What can hang from each mark:
natek: nebu rasif
rasif: dedob natek pota
dedob: fise rasif
gopegev: nebu
fise: dedob givu vopa
vopa: fise
pota: rasif
nebu: gopegev natek

Every row comes from one small tree of marks. The marks that hang from a mark follow it in brackets, in alphabetical order. Every link used is in the known rows. Which tree was each row made from?
In the rows, zero is written as 128.
Known rows:
rasif{natek{nebu} pota}: [121 158 153  92 135 106 116 133 138 111 141  90 169 125 122  63 116 151
 135 165  87 154 175 101]
natek{nebu rasif{dedob{fise}}}: [ 90 126 105 131 138 142 147 150 171 200  59  93 146 145 125 127 124 109
  92 115 109 156 125  86]
fise{dedob{rasif{natek pota}} givu vopa}: [122 106 108 160 121  85  99 169 122  79 208 151 119  90 108 118 113 170
 145 155 129  44 111 186]
nebu{gopegev natek}: [181 118 141 125  76 166 152  79  73 132 136 136  86 143 174 136 146 119
 159 103 170 179 101 139]
rasif{pota}: [187 134 131 102  99 122 120 115 114 104 147 120 126 146  95  73 143 151
 146 101 127 145 149  99]
vopa{fise{dedob{rasif{natek pota}} givu}}: [144 125  93 135 155  79 118 158 115  64 196 206 128 103  85 131 100 127
 142 169  83  94 133 181]
dedob{fise{givu vopa} rasif{natek pota}}: [126 133 122 142 137 111 126 146 157  78 170 124 130  91 124 149 103 134
 171 140 146  56 144 209]
gopegev{nebu{natek}}: [184 113 164 108 111 145 134  81  90 139 126 138 109 177 137 103 148  95
 160 108 143 144  98 163]
pota{rasif{dedob natek}}: [108 148 125 108 139 148 119 106 104 138 120 158 129 148 138 136 140 139
  91 150  93 142 138  66]
dedob{fise{vopa} rasif}: [155 135  83 149 118 150 167 139 173 128 136 122  88 146 115 175 147 114
 156  74 153 106 157 189]
pota{rasif{dedob{fise} natek}}: [112 154 106 104 150 149 125 109 142 154  88 159 138 139 139 164 118 105
 107 128 102 146 142  75]
rasif{dedob natek{nebu} pota}: [ 79 159 164  81 157  96  89 137 148 128 129 106 175 107 131  65 105 157
  99 172  85 163 150  71]
gopegev{nebu{natek{rasif{dedob pota}}}}: [137 104 202 107 145 106  87  94  78 127 105 116 186 144 112  74 153 133
 101 122 148 142  82 106]
dedob{fise{givu vopa} rasif}: [145 123  88 172 109 140 167 145 167 124 152 131  67 130 131 185 127 106
 173 105 168  48 121 222]
pota{rasif}: [168 139 105 139 102 157 152 101 101 136 128 131  92 183 115 140 163 124
 129 116 121 133 157  86]
rasif{dedob}: [140 123 113 102 110 142 124 122 127 154 130 150  96 153 127 102 137 142
 104  97 121 149 112  92]
dedob{fise rasif{natek pota}}: [170 157 127  91 172 100 137 138 158  93 126 133 173 108  93 128 113 135
 157 133 110 144 199 144]
dedob{fise{vopa} rasif{pota}}: [160 150 115 139 131 115 141 137 173  90 144 109 129 127  91 150 148 133
 154  82 159 112 173 171]
pota{rasif{dedob{fise}}}: [134 150  93 124 132 148 139 111 147 168  79 145 113 156 125 171 134  95
 112  98 124 145 134  68]
dedob{fise{givu vopa} rasif{natek}}: [120 122  95 157 124 138 153 150 164 112 159 142  89 114 141 177 112 115
 166 132 141  51 130 230]
pota{rasif{dedob}}: [132 144 112 127 127 144 130 107 115 152 115 145 108 163 125 141 151 126
  95 124 118 139 131  60]
rasif{natek{nebu{gopegev}} pota}: [122 139 185 109 113 128 115 122 105  97 137 100 147 104 149  82 110 154
 136 170 116 166 163 105]
nebu{gopegev natek{rasif{dedob{fise} pota}}}: [140 114 162 115 131 137 114  88  95 131  75 113 172 103 143 139 132 129
 118  94 179 182  90  94]
gopegev{nebu{natek{rasif{pota}}}}: [175 102 190 118 127 120 104  86  65 112 117 101 177 165  99  75 158 126
 134 118 150 139 105 134]

Which tree is each row?
[198 134 103 121 145  82 124 157 126 105 163 142 134 127  71 109 133 162
 140 118 125 136 155 114]
fise{dedob{rasif{pota}}}
[127 121 102 115 137 146 148 101 130 186  72 127 154 146 137 147 143 100
 110  81 148 167  86 108]
nebu{natek{rasif{dedob{fise}}}}
[132  99 147 169  88 162 164 130  94 151 105  76 103 146 144 116 147 131
 112 134 135 161 135 104]
natek{nebu{gopegev} rasif}
[172 126  59 141 133 120 163 154 129 119 165 203  82 163  85 156 144 113
 124 102  91 143 156 164]
vopa{fise{dedob{rasif}}}
[ 62 126 102 151 113 162 114 119 146 141 125 157  98 118 162 186 113 104
 120 138 132  52  90 138]
pota{rasif{dedob{fise{givu vopa}} natek}}
[140 109  65 148 141 112 144 160 115 100 187 223  83 128 112 159 105 113
 140 159  80  85 122 201]
vopa{fise{dedob{rasif{natek}} givu}}
[133 151 187 121 161 106 133 141 118  85 144  94 156  89 132 119 121 160
 136 194 122 166 201 127]
dedob{rasif{natek{nebu{gopegev}} pota}}
[135 120  99 117 109 142 138 132 157 166 109 156  86 118 145 140  95  99
 148 105 137  99  81 129]
rasif{dedob{fise{givu}}}
[ 76 150 145 126 147 157 130 111 142 162  68 123 133 109 181 181 109 101
 107 166 108 171 150  74]
pota{rasif{dedob{fise} natek{nebu{gopegev}}}}
[103 121 172 133 132 127 122 134 134 149  64  76 164  97 134 124 117 132
  99 131 144 175 127  67]
natek{nebu{gopegev} rasif{dedob{fise} pota}}
[164 107  50 165 124 114 160 161 124 118 191 207  62 145 104 162 124 103
 146 134 105  86 115 189]
vopa{fise{dedob{rasif} givu}}
[ 95 167 129 126 166 107 130 153 195 100 135  75 170 105 116 138 120 134
 145 148 118 123 196 173]
dedob{fise{vopa} rasif{natek{nebu} pota}}
[119 108 104 135 132 138 143 113 123 184  90 135 131 129 151 155 120  94
 130 109 160 109  48 139]
nebu{natek{rasif{dedob{fise{givu}}}}}
[ 78 121 136 116 115 120  87 137 153 107 143 144 129  83 148 119  90 135
 134 125 139  65  86 155]
rasif{dedob{fise{givu vopa}} natek pota}
[126 170 151 100 183  87 137 146 152 100 147  91 178 111 103  97 125 155
 135 185  91 156 213 128]
dedob{rasif{natek{nebu} pota}}
[ 79 112  84 179 127 109 133 178 154 136 186 123  96 109 141 147 109 144
 135 177 112  53 115 197]
fise{dedob{rasif{natek{nebu}}} givu vopa}
[104 126  98 126  93 159 127 128 171 156 115 140  86 144 144 144 133 114
 117  57 148 119  99 136]
rasif{dedob{fise{vopa}}}
[ 42 157 141 103 143 118  93 137 194 133 111  93 170 101 143 108 104 132
 109 130 112 131 138 117]
rasif{dedob{fise{vopa}} natek{nebu} pota}
[109 141 153 147 116 162 145 107  90 129 118 107 110 135 170 150 133 123
 124 186 107 160 174  91]
pota{rasif{natek{nebu{gopegev}}}}
[135 112 149 115 125 111 109 127 107 120 121 110 165 139  91  75 151 167
  81 109 126 145 118  63]
natek{rasif{dedob pota}}
[121 128 155 127 102 161 145 122 108 134 128 114  99 123 175 111 120 133
 137 159 111 162 149 124]
rasif{natek{nebu{gopegev}}}
[135 115 185  97 159 110  98  94 108 139  66 113 199 137 112 107 133 103
 116 101 152 150  84 115]
gopegev{nebu{natek{rasif{dedob{fise} pota}}}}
[139 136 150 130 158  92 115 162 116 100 150 116 156  84 123 116 106 163
 133 186 107 160 174 115]
fise{dedob{rasif{natek{nebu{gopegev}} pota}}}
[ 92  93 154 146 119 159 115 100 123 164  80 117 140 159 147 149 151  91
 107  77 168 109  51 172]
gopegev{nebu{natek{rasif{dedob{fise{vopa}}}}}}
[ 99 113 189 139 123 120 108 138 102 132 100  74 154 109 136  92 139 161
  78 149 138 168 123  52]
natek{nebu{gopegev} rasif{dedob pota}}
[135  84  68 181  46 143 118 153 113 137 187 157  41 138 138 122 126 131
 148  98 145  40  56 168]
fise{dedob givu vopa}
[133 106 179 121 116 128 109  85  64 117 115 115 164 113 143 113 153 157
 103 113 172 176  82  85]
nebu{gopegev natek{rasif{dedob pota}}}
